Each row was made from one small tree. Brackets hold a mark, then the marks that hang from it, in the order of their numbers. Every link used is in the known rows. Write each row's tree.
Known rows:
{z_533 {z_914 {z_266 z_616}}}: [ 30.7  37.8  12.7  22.7 -14.2  10.5 -15.3   8.2   3.2  11.9 -13.9 -27.2
  24.7  -6.8 -22.4   1.4 -10.7 -30.0  23.8 -34.7  27.8 -12.0   7.1]
{z_794 z_533}: [-17.7  -1.4  22.4   9.5  26.4 -29.9  -7.9   2.7  35.8   9.7  23.5   4.5
   7.4   9.4  -8.1 -22.6  24.8  29.5  20.5  -2.2  -5.4  14.4 -21.3]
{z_794 {z_533 z_914}}: [ -9.7  11.7  34.4  14.0   9.3 -26.5 -13.8  -1.8  45.5  46.1  -0.6 -23.3
  36.4  -2.7 -23.3 -10.1   0.8  23.6  26.8 -12.7   2.7  26.3 -33.0]
{z_710 z_300 z_481}: [ -3.2 -24.2  40.9  25.1   9.9 -25.0  -7.3 -11.5  19.8  -4.9  52.0  -9.0
   2.0 -21.5  26.4 -44.2  34.9 -23.5  29.2   1.6 -25.0   3.8   0.7]
{z_894 z_242}: [ 10.9 -20.2  31.9 -26.7  12.7  22.3   6.8   1.7  38.4  -6.6  34.4  -4.3
   0.6  32.2 -42.1  -8.8  34.6  10.7   1.0 -24.4  21.3 -50.0  28.7]
{z_533 {z_914 z_266 z_562}}: [ 31.3  34.8 -21.0  -7.4 -16.3  -4.9  15.0  -0.5 -10.5  38.0 -13.9 -23.0
  22.1 -26.6  -5.9  11.3 -28.9   1.4  -1.3 -23.6  16.8 -31.4 -10.4]
{z_794 {z_533 {z_914 z_266}}}: [ 15.6  19.7   9.2   7.7   2.7 -24.3 -23.5  -6.9  26.1  45.3  -4.3 -25.4
  40.7  -8.8  -4.9  -5.2  -8.6  19.5  28.8 -14.1   4.3  13.1 -26.9]
{z_914 {z_266 {z_616 z_481}}}: [ 32.5  17.6 -25.1   6.8   2.7   5.5   2.9   4.2 -24.0 -44.6  16.9   9.5
 -23.3  17.3   3.5  -8.5  22.8 -12.1  -0.9 -17.6   9.2 -18.2  30.6]
{z_533 {z_914 {z_266 z_616} z_562}}: [ 35.0  40.0 -19.4   1.2 -22.9   6.0  17.5   3.9 -14.6  23.6 -22.8 -16.5
  17.0 -19.6  -3.5   9.3 -20.9  -9.3  15.2 -33.7  34.4 -14.7   4.6]
{z_794 {z_533 {z_914 z_562}}}: [ -5.4  15.7   5.3   0.5   2.0 -27.4  10.2  -7.2  29.3  53.9  -4.8 -17.0
  33.1 -15.1  -9.1  -3.8  -8.1  35.8  23.0 -10.5   7.5  20.8 -36.0]
{z_266 {z_914 z_562}}: [ 13.2  13.3  15.9  26.0  -0.9 -21.6  29.3   4.1  -3.9  22.2 -18.5   0.5
 -24.3 -24.6  19.7 -23.3  -0.1 -10.9   1.1  10.6   0.3 -31.7  -1.8]
{z_710 z_300}: [  3.1 -13.3  41.9  20.0  13.7 -21.7   6.3   7.9   0.4 -12.9  57.1 -27.8
   5.3   0.8  -9.2 -14.6   1.3 -12.5  38.7 -10.3 -22.2 -22.5 -13.7]
{z_794 {z_533 {z_914 {z_266 z_616} z_562}}}: [ 21.6  27.4 -17.8  -5.8  -4.7 -17.7   6.5  -9.6   5.4  42.1 -15.7 -13.2
  28.3 -13.9  11.2  -1.8 -10.2  22.6  38.8 -17.0  18.7  23.9 -19.5]
{z_894 z_242 {z_794 {z_533 z_914}}}: [  2.6 -21.1  34.9 -69.6   4.8  12.0 -29.7 -15.8  49.2  42.9  32.3 -57.2
  38.5   8.8 -34.9  -0.4  37.1  26.5  44.5  18.7  36.1 -21.6  21.2]
{z_914 {z_266 {z_616 z_481 z_533}}}: [ 20.9  -0.8 -16.1   5.8   4.7  11.4  -6.6  11.3 -26.8 -33.7  -0.6  12.5
 -23.3  13.7   0.7 -10.4  10.9 -10.0  10.6 -17.2  -2.0  12.9  28.5]
{z_427 z_616 {z_794 z_533}}: [-11.3 -46.7 -11.3   0.5  18.8  -9.4  -9.1  24.2  11.8 -45.4  13.4  11.4
  22.0  20.8  -1.8  15.0  30.2   5.3 -36.4  31.0  21.7 -45.4  10.1]
{z_266 z_914}: [  9.1   9.3  50.8  47.1   5.9 -18.0  -3.1   5.7  17.2  14.3 -12.8  -7.6
 -15.0  -8.8   2.6 -30.6  11.2 -30.5   6.1   5.3  -5.4 -29.0   2.5]
{z_427 z_616}: [-23.8  -1.6  19.0  19.9  19.8  -5.6  11.7  20.9   1.9 -55.1  18.7   8.5
 -16.7  42.9 -30.5  14.0  16.9 -17.7 -34.0  -3.0   7.9 -50.6  27.7]
{z_427 {z_616 {z_266 z_914}}}: [-27.4  16.4  20.3  17.4   4.5   9.6 -10.5  -9.1  -6.8 -43.2   5.9  21.9
 -21.1  31.1   2.0  16.3  -1.9 -39.4 -25.1  16.5 -12.8 -25.9  11.6]
{z_266 z_616}: [ -9.6  13.3  29.5  29.2   9.2   8.7   7.0  19.5  12.1 -38.4  14.4  15.5
 -16.8  18.3 -24.4 -21.0  37.9 -22.5  21.6 -28.9  28.3   3.4  22.8]
{z_894 z_242 {z_794 {z_533 {z_914 z_562}}}}: [  5.0 -21.6  16.0 -80.4   2.2   7.8 -10.1 -17.7  37.4  49.8  31.2 -53.5
  31.9  -2.0 -22.5   3.0  30.8  40.1  38.8  19.3  40.1 -22.1  16.8]

Which tree is each row?
[-25.9  -1.1  10.4  -0.7  -9.7  16.1 -14.2 -17.0  -8.0  25.1 -20.2  31.5
 -25.1 -30.0  33.6 -15.0 -28.8 -10.0  14.6   9.4 -35.2  52.9 -24.0] : {z_616 {z_266 {z_914 z_562}} z_533}
[ 34.7  20.9 -66.6 -17.5  -7.4   1.3  42.1  -2.3 -48.7 -32.8   9.9  18.4
 -32.9  -2.4  25.5   1.9  11.8  12.0  -7.2 -11.7  14.4 -25.0  25.7] : {z_914 {z_266 {z_616 z_481}} z_562}
[-26.6  -8.2 -10.4 -10.9  -6.4   4.5   3.6 -25.9 -22.1   8.5 -12.3  27.5
 -41.6 -12.3  35.3  -6.9 -24.8   8.3 -15.9  25.9 -57.0  59.2 -21.3] : {z_616 {z_266 {z_914 z_562}} z_481 z_533}
[ -8.1   0.6   7.2  16.1  -8.1   6.1  23.2  11.7   0.1  -4.4 -27.8  -1.8
  -8.8  10.2 -22.7  -4.1  -0.8   1.8   8.8 -21.6   7.3  52.0   8.0] : {z_266 {z_616 z_481 {z_533 {z_914 z_562}}}}
[ 18.2  22.1 -18.8  -8.3  -2.7 -25.3   1.0 -10.8   7.9  56.5 -10.5 -19.0
  33.6 -17.2   9.2   2.3 -17.9  34.4  24.6  -9.7   7.1   9.6 -29.9] : {z_794 {z_533 {z_914 z_266 z_562}}}
[-12.8 -26.9 -11.2  -3.0   4.8   7.5 -32.0  -4.9   3.1 -28.6  -2.2  21.4
  16.2   6.6  33.1  12.7   9.7 -15.7 -27.6  55.8   2.2 -25.1  -5.0] : {z_427 {z_616 {z_266 z_914}} {z_794 z_533}}
[ -7.6   4.7  26.0  21.1  -7.2  16.3  13.8  20.9   8.1   7.1 -28.6   0.6
  -0.1  -3.9 -23.5  -9.8  -3.8 -13.3  35.8 -33.5  24.9  48.2   4.8] : {z_266 {z_616 {z_533 {z_914 z_562}}}}
[-11.4 -31.3 -28.6  -7.7   4.1  -4.5 -17.5 -14.8  -4.6 -41.9   3.3  20.6
   4.4  22.5  34.2  20.0  14.8   0.1 -57.9  68.7 -15.5 -20.9  -3.3] : {z_427 {z_616 {z_266 z_914} z_481} {z_794 z_533}}
[  9.3  -1.9  -5.8  -2.5  -8.9   4.4  -3.9  10.4  -6.2  44.5 -31.7 -13.1
  13.1 -28.6  -6.4   5.8 -36.7   5.8  15.2 -25.2  -1.3  20.1  -9.8] : {z_616 {z_533 {z_914 z_266 z_562}}}
[-27.2 -42.1 -20.8 -15.6  -7.6  27.5 -27.7   5.3 -10.0 -41.6  -5.4   8.6
  16.4  18.2  -7.8  43.5 -10.5 -10.1 -67.1  34.2 -11.9  -1.3   4.0] : {z_427 {z_616 z_266 z_481 {z_533 z_914}} z_794}
[ 34.9  38.2 -32.1  -2.0 -21.4   0.0  26.9  -4.4 -21.2  17.9 -18.1 -19.0
  11.7 -12.7  -3.5  13.4 -16.3  -0.8  -2.1 -22.5  23.4 -11.4   3.5] : {z_533 {z_914 {z_266 {z_616 z_481}} z_562}}
[-15.6  22.2   6.2   8.3  -3.2  -1.0 -10.8 -32.5  -3.0 -15.7  18.5  17.5
 -31.4   9.7  16.4  -8.7   0.0  -9.8 -29.2  24.0 -42.4   6.4 -12.2] : {z_616 {z_266 z_914} z_481}
[ 29.8   2.0 -56.6 -20.6  -7.1   8.8  33.6   2.1 -49.8 -21.4  -9.2  22.5
 -35.8 -10.5  27.1  -1.4  -2.8  13.0   2.2 -12.0   2.9   9.5  20.6] : {z_914 {z_266 {z_616 z_481 z_533}} z_562}
[ 13.3  -5.7 -25.3  -8.4  -9.6  -6.0  14.6   2.3 -19.6  28.0 -24.8 -16.7
  -1.5  -7.7  -5.0  12.0 -33.4  24.6 -20.0  -8.1 -20.5  24.6 -11.6] : {z_616 z_481 {z_533 {z_914 z_266 z_562}}}
[-16.3 -61.9  -0.4  10.5  13.6  14.7 -11.6  42.7  -2.9 -51.6  -5.9  16.3
   8.0  14.1 -13.3  20.7  15.6 -17.7 -45.9  22.1  14.5 -39.1  25.3] : {z_427 {z_616 z_533} z_794}
[-50.1 -14.2  -3.5  -7.4  11.9  14.4  -8.8  -6.8 -15.0 -62.0  16.5  30.6
 -29.2  48.9 -10.0  27.4  -6.5  -5.0 -43.9  15.3 -39.2  17.3  10.8] : {z_427 {z_616 z_266 z_481 z_533}}
[-13.1  28.4   4.1  -1.8  -9.3   9.2   1.8 -23.7  -6.7   9.3   7.2  25.2
 -25.2 -24.3  31.8 -14.4  -9.9 -15.4  -0.6   8.5 -21.1  -0.2 -16.6] : {z_616 {z_266 {z_914 z_562}}}
[-28.1  -7.3  16.5   6.8   0.8   7.6 -22.9 -22.0  -6.6   1.7  -8.6  22.7
 -34.9   1.6  20.2 -13.6 -14.6  -5.8 -10.2  22.2 -60.7  57.1 -19.3] : {z_616 {z_266 z_914} z_481 z_533}
[ 27.2   5.7 -45.5 -13.7  -6.5  15.3  22.6  10.1 -43.6 -11.9 -12.0  24.4
 -25.1 -21.5  27.0  -4.5  -3.5   1.0  24.3 -22.0  16.8   5.8  22.1] : {z_914 {z_266 {z_616 z_533}} z_562}
[-11.1 -13.8  -0.3  -0.6  -4.1 -11.0  24.8   6.4   2.0  27.1 -21.7 -13.8
  -3.4  -0.2 -22.0   7.9 -22.8  28.7 -20.8  -6.8 -21.7  34.9 -17.8] : {z_616 z_481 {z_533 {z_914 z_562}}}
[-30.5 -36.4  -3.0  -9.4  -7.8  37.0 -41.2  13.9  -0.5 -28.9 -12.3  12.2
  30.7   4.4  -8.2  36.5 -16.0 -27.7 -40.5  21.0   5.8  -7.0   0.1] : {z_427 {z_616 z_266 {z_533 z_914}} z_794}
